Each row was made from one small tree. Brackets hold a mark, then the marks that hang from it, in alphabetical order. Every link used is in the known rows. Write each row's tree.
Known rows:
[E U]: [-0.18 -1.20 -1.34  0.78 -1.26  0.34  0.16 -0.71  2.66 -1.93  2.47 -1.63
 -4.22  2.15  0.80  0.53  0.21  0.39 -0.37  1.89  0.81  1.80  0.97]
[E [H M] U Y]: [-0.86  1.08 -2.16  0.82  0.24 -1.84  0.43  0.13 -4.03 -2.55 -3.79  1.34
 -0.92 -0.96 -1.23 -1.46  0.88  2.05  1.04  0.73  5.71  3.34  1.94]
[R [H [E Y]]]: [-0.39 -0.79  1.41 -2.09  0.65 -0.12  2.56 -0.01 -1.10  0.51  1.31  1.94
  0.31 -2.24  3.57  2.05  0.94  1.10  0.80 -3.14  0.11  0.39 -3.43]
[H [E Z] M R]: [ 2.71 -1.23  3.05 -3.27 -0.39  1.39  0.24  3.52  1.79  4.95  0.86  1.30
  2.97 -3.63  2.33 -0.12  1.10 -1.76  0.62  0.39  1.80 -1.72 -1.93]
[R H]: [ 0.20 -2.22  1.70 -0.50 -1.54  0.89  1.99  0.54 -1.34  0.87  2.91  0.84
 -0.84  0.12  2.66  2.13  0.53 -2.90  0.77 -0.90 -1.57  0.00 -1.10]
[Y [E H U Z]]: [-1.75  3.39 -2.88  4.91  0.85 -3.77 -0.55 -2.34  1.56 -1.90 -0.33  0.11
 -3.71  2.50 -4.93 -0.63 -1.82  1.24 -3.16  1.30 -3.34 -1.09  3.63]
[U B]: [ 0.15  0.39 -0.56  0.25 -1.68  4.14 -0.77 -1.13  3.66 -1.77  1.16 -2.59
  0.53  4.20 -0.45  1.78 -1.06 -1.43  0.90  0.60 -2.15  0.12  0.78]
[U B E]: [-0.14 -3.11 -1.17  2.01 -1.40  4.73 -1.94 -2.49  0.85 -3.02  1.07 -4.74
 -0.67  5.18 -0.66  1.56 -1.98 -1.21  0.53  0.26 -2.97  0.38  0.80]
[Y [E [U B] Z]]: [-0.55  3.63 -2.31  4.90  0.52 -4.10 -1.33 -3.44  4.43 -3.00  1.92 -2.28
 -2.37  4.01 -4.03  0.76 -2.90  2.18 -2.86  4.17 -1.33 -0.36  3.48]
[E H [U B] Z]: [-0.80  3.29 -1.14  0.90  1.33 -1.18 -3.33 -1.00  1.28 -1.91 -2.38 -3.57
 -0.23  2.35 -5.57 -3.56 -0.46  0.37 -0.81  1.81 -2.33 -1.91  4.15]
[H [E Y]]: [-0.83 -0.22 -1.08 -2.03  0.53  2.45  1.97 -0.87  3.25 -0.71  0.53  1.45
 -1.56 -0.33  2.17  1.92  0.50  3.64  0.72 -3.77 -1.00  0.91 -2.96]
[R [H [E Y] M]]: [ 0.89 -1.03  2.30 -1.85  0.17 -0.52  3.08  1.39 -2.40  1.75  0.66  2.54
  2.07 -3.72  4.16  2.51  1.10 -0.23  1.41 -1.78  3.59  0.87 -3.36]
[H M]: [ 1.52 -2.39  0.64  0.53 -2.67  3.40  1.81  1.55  1.38  1.51  1.74  0.76
 -0.57  0.82  1.94  2.48  0.38 -2.81  1.34  0.61  1.54  0.90  0.41]
[E H U]: [-1.54  0.40 -2.16  0.87 -0.78  1.20 -0.48 -0.10 -0.30 -1.77 -1.38 -0.80
 -3.35  1.47 -1.56 -1.33  0.58 -1.10 -0.46 -0.17 -1.26  0.92  1.60]
[Y E]: [-1.04  0.58 -2.41  4.29 -1.72  0.48  1.78 -2.28  3.29 -1.51  2.82  1.40
 -3.68  3.71 -0.51  3.55 -2.08 -0.29 -1.83  0.07 -3.36  0.66  0.83]
[E Y]: [-0.92 -1.00 -1.41 -0.03 -0.64  1.02  1.39 -1.33  0.66 -2.05  0.55  1.55
 -2.17  2.14  0.79  1.22  0.33  3.09  1.58 -1.56  0.32  2.56  0.14]
[Y [E H Z]]: [-1.73  2.60 -2.30  4.34  0.13 -0.98  0.07 -1.88  1.93 -0.39 -0.34  1.54
 -2.54  2.97 -4.63  0.44 -2.05 -0.13 -2.45 -1.20 -6.32 -2.10  3.05]
[R [H E M]]: [ 1.33 -1.86  3.03 -1.75 -0.78  1.27  2.85  2.16 -0.99  2.98  1.88  1.44
  1.66 -3.27  4.45  2.92  0.92 -3.03  0.82 -1.60  1.65 -0.46 -3.44]
[Y [E H [U B] Z]]: [-1.72  4.99 -2.89  4.84  1.05 -3.46 -1.85 -2.92  2.10 -3.06 -1.21 -1.49
 -1.52  3.30 -5.86 -0.83 -2.64  1.20 -2.83  2.47 -2.90 -1.28  4.02]
[M [H [E U Y] R]]: [ 0.42 -0.71  1.97 -3.12  0.43 -2.66  1.00  0.44 -2.43  0.55  1.71  1.89
  2.98 -2.53  5.17  0.13  2.58  1.31  1.05  0.31  3.99  2.10 -4.18]

Write each row's tree:
[-1.56  1.27 -1.21  0.00  1.63 -0.64 -0.59 -0.92 -1.10 -0.93 -3.15  1.58
 -0.87  1.17 -4.24 -2.65  0.49  3.31  0.79 -3.07 -3.26 -0.92  2.93] | [E H Y Z]
[ 0.89 -1.99  3.18 -3.31 -1.05  1.44  1.43  1.63 -0.65  3.00  2.80  1.99
  3.45 -1.61  5.69  1.58  2.33 -2.52  1.00 -1.42 -0.46 -0.24 -4.59] | [M [H E R]]
[-1.19 -3.80 -0.84  2.17  0.15  3.04 -1.75 -1.40 -1.18 -0.10 -0.65 -2.33
 -3.08  3.19 -3.12 -1.47 -0.68 -0.82 -0.40 -2.58 -6.59 -1.97  2.42] | [U [E H Z]]
[ 2.42 -1.85  2.12 -3.27 -1.80  3.40  1.38  3.61  0.79  3.98  0.90  2.00
  2.73 -3.59  4.56  1.44  1.05 -3.32  1.25 -0.18  3.19  0.20 -3.54] | [H E M R]
[-0.73  2.31 -1.41  4.55 -0.32 -1.11  0.49 -0.70  0.85  0.60 -0.75  1.91
 -1.18  1.68 -4.10  0.72 -1.83 -1.23 -1.96 -0.12 -3.38 -1.86  3.05] | [Y [E [H M] Z]]
[-1.46 -0.56 -1.56  1.82  1.69  1.21 -3.27 -3.12 -2.36 -3.42 -3.52 -3.47
  0.76  3.93 -4.99 -2.16 -1.80  2.46  0.76 -1.20 -3.13 -0.70  3.09] | [U B [E H Y Z]]
[-1.10  2.36 -2.91  5.00 -0.96 -1.89  1.05 -1.22 -0.42 -1.85 -0.83  1.27
 -2.51  1.32 -2.16  1.32 -1.58 -1.22 -2.17  1.89  0.80  1.20  2.17] | [Y [E [H M] U]]
[ 0.75 -1.22  0.61 -0.91 -2.43  3.72  0.25  3.24 -3.45  2.43 -2.24  2.40
  1.92 -1.38  0.55 -0.82  0.84 -5.47  1.53 -0.65  0.44  0.08  0.32] | [E [H M R]]
[-0.19 -1.57 -0.07  1.09  0.17  2.83 -4.18 -1.05 -2.31 -0.93 -2.31 -4.00
  1.80  3.19 -3.86 -2.49 -1.50 -2.14  0.16  0.14 -4.35 -2.10  2.42] | [U B [E [H R] Z]]
[ 1.26 -1.19  2.47 -1.34 -0.18 -0.90  2.39  1.77 -1.16  1.91  1.82  0.49
  0.70 -3.63  4.08  2.09  1.07 -1.97  0.26  0.38  3.97  0.37 -2.77] | [R [H [E U] M]]
[ 2.21 -0.43  2.23 -3.43  0.69 -0.76  0.56  2.46 -0.15  3.30 -0.70  2.47
  3.66 -4.26  2.06 -0.67  1.28  1.78  1.44  0.01  4.44 -0.08 -1.84] | [H [E Y Z] M R]
[ 1.16  1.55  1.06 -2.91  1.15 -0.83 -2.31  0.83  3.48  0.77  0.75 -2.55
  1.72 -1.13  0.36 -1.81  0.18  0.92 -0.57  2.38  0.72 -1.39 -1.04] | [H [E [U B] Z] R]
[-0.55  2.04 -2.23  3.91 -1.42 -2.52  0.34  0.02 -2.28 -1.06 -1.05  1.90
 -1.03 -0.02 -1.33  0.24 -1.32 -2.28 -1.58  2.96  2.35  1.57  1.78] | [Y [E [H M R] U]]
[-1.50  3.95 -3.02  3.88 -0.70 -2.09 -1.30 -1.69 -0.76 -3.20 -1.50 -0.16
 -0.19  2.03 -2.74 -0.14 -2.24 -1.28 -2.05  3.02 -0.12  1.10  1.84] | [Y [E [H R] [U B]]]
[ 1.54 -0.50  3.14 -1.45  0.93 -2.38  1.55  1.85 -0.28  2.67  1.94 -0.09
  1.01 -3.79  2.29  0.66  1.07 -0.85 -0.29  0.93  2.89 -1.15 -1.60] | [R [H [E U Z] M]]
[ 1.74 -1.18  1.38 -3.38 -0.71  1.27  1.69  2.62 -1.26  2.45 -0.76  3.12
  3.26 -4.21  4.28  0.86  1.38  0.15  2.00 -0.35  5.70  2.00 -3.48] | [H [E Y] M R]
[-0.22 -4.08 -0.02  2.23 -0.38  2.78 -1.33 -0.08 -2.19  0.93 -1.15 -1.73
 -1.78  1.90 -2.59 -1.14 -0.59 -1.87 -0.01 -1.56 -3.64 -1.63  2.56] | [U [E [H M] Z]]
[-0.41  2.13 -1.20 -0.50 -0.88  0.72 -2.78  0.58 -1.95 -2.00 -2.79 -1.95
  1.36  0.90 -1.73 -2.60 -0.06 -2.63  0.28  2.48  1.31  0.98  1.45] | [E [H R] [U B]]
[-1.95  3.45 -3.25  0.60  0.95 -1.36 -1.55 -1.86 -2.28 -5.12 -4.31 -1.33
  0.09  1.75 -3.20 -2.04 -0.30  3.07  0.82  0.77  2.60  2.61  2.16] | [E H [U B] Y]
[ 2.63 -0.46  2.27 -2.76  0.28 -1.41 -0.32  3.04  1.43  3.51  0.85 -0.16
  1.74 -4.02  2.03 -1.29  1.26 -0.61 -0.20  2.92  4.67 -0.53 -1.14] | [H [E U Z] M R]
[-0.57 -4.15 -0.09  1.09 -0.18  2.61 -2.27 -0.11 -2.98  0.73 -0.90 -1.59
 -1.57  1.85 -2.23 -2.40 -0.39 -1.87 -0.10 -1.73 -5.04 -1.64  1.98] | [U [E [H R] Z]]
[-0.30  2.83 -0.84 -1.53  2.81 -2.20 -1.10 -1.92  4.36 -2.15 -0.15 -2.22
 -0.24  0.19 -1.35 -0.94 -0.07  6.07 -0.36  0.38  1.07 -0.12 -0.21] | [H [E [U B] Y Z]]
[-0.87 -1.22 -0.85  2.13  0.58  3.35 -3.55 -2.13 -0.56 -1.84 -1.97 -4.71
  0.23  4.42 -4.73 -1.60 -1.92 -1.06 -0.16 -1.04 -5.84 -2.36  2.92] | [U B [E H Z]]
[ 0.45 -0.93  2.68 -2.00  0.89  0.00  1.47  0.62  1.23  2.54  2.50  0.39
  0.02 -1.86  1.98  1.07  0.72 -0.64 -0.34 -2.56 -3.13 -2.47 -2.31] | [R [H [E Z]]]
[-0.16  0.35  1.48 -1.79  2.26 -4.04  1.05 -0.35 -0.54  0.01  1.43  0.23
 -0.48 -2.53  1.50 -0.07  1.02  3.19 -0.23 -0.83  1.40 -0.16 -1.65] | [R [H [E U Y Z]]]
[ 0.50  0.62  0.32 -3.21  2.05 -3.17 -1.00  0.32  1.15  0.19  0.10  0.26
  0.08 -2.65  1.08 -2.38  1.16  4.51 -0.02  0.80  2.96  0.71 -1.38] | [H [E U Y Z] R]
[ 1.62 -0.33  0.73 -2.96  0.06 -1.54  0.97  2.26 -1.45  0.86 -0.72  1.78
  2.03 -4.68  3.92 -0.18  1.50  1.49  1.21  2.07  8.75  3.07 -2.91] | [H [E U Y] M R]
[ 1.01 -0.80  3.30 -2.87  0.60 -2.42  0.04  1.39 -0.16  2.59  2.90  0.27
  2.81 -2.22  3.61 -0.86  2.34 -0.37  0.05  0.96  0.85 -0.62 -2.75] | [M [H [E U Z] R]]
[ 0.27 -0.79  0.14 -3.73  0.03  1.59  0.95  0.80  0.59  0.77  0.02  2.33
  1.04 -2.17  3.59  0.34  1.11  1.89  1.35 -2.18  1.24  1.30 -3.63] | [H [E Y] R]
[-0.09 -0.41  2.19 -2.16  1.85 -1.83  1.67 -0.08 -0.33  1.30  1.37  1.41
  0.57 -2.20  1.71  0.75  0.70  2.35  0.44 -2.79 -0.92 -1.22 -2.24] | [R [H [E Y Z]]]
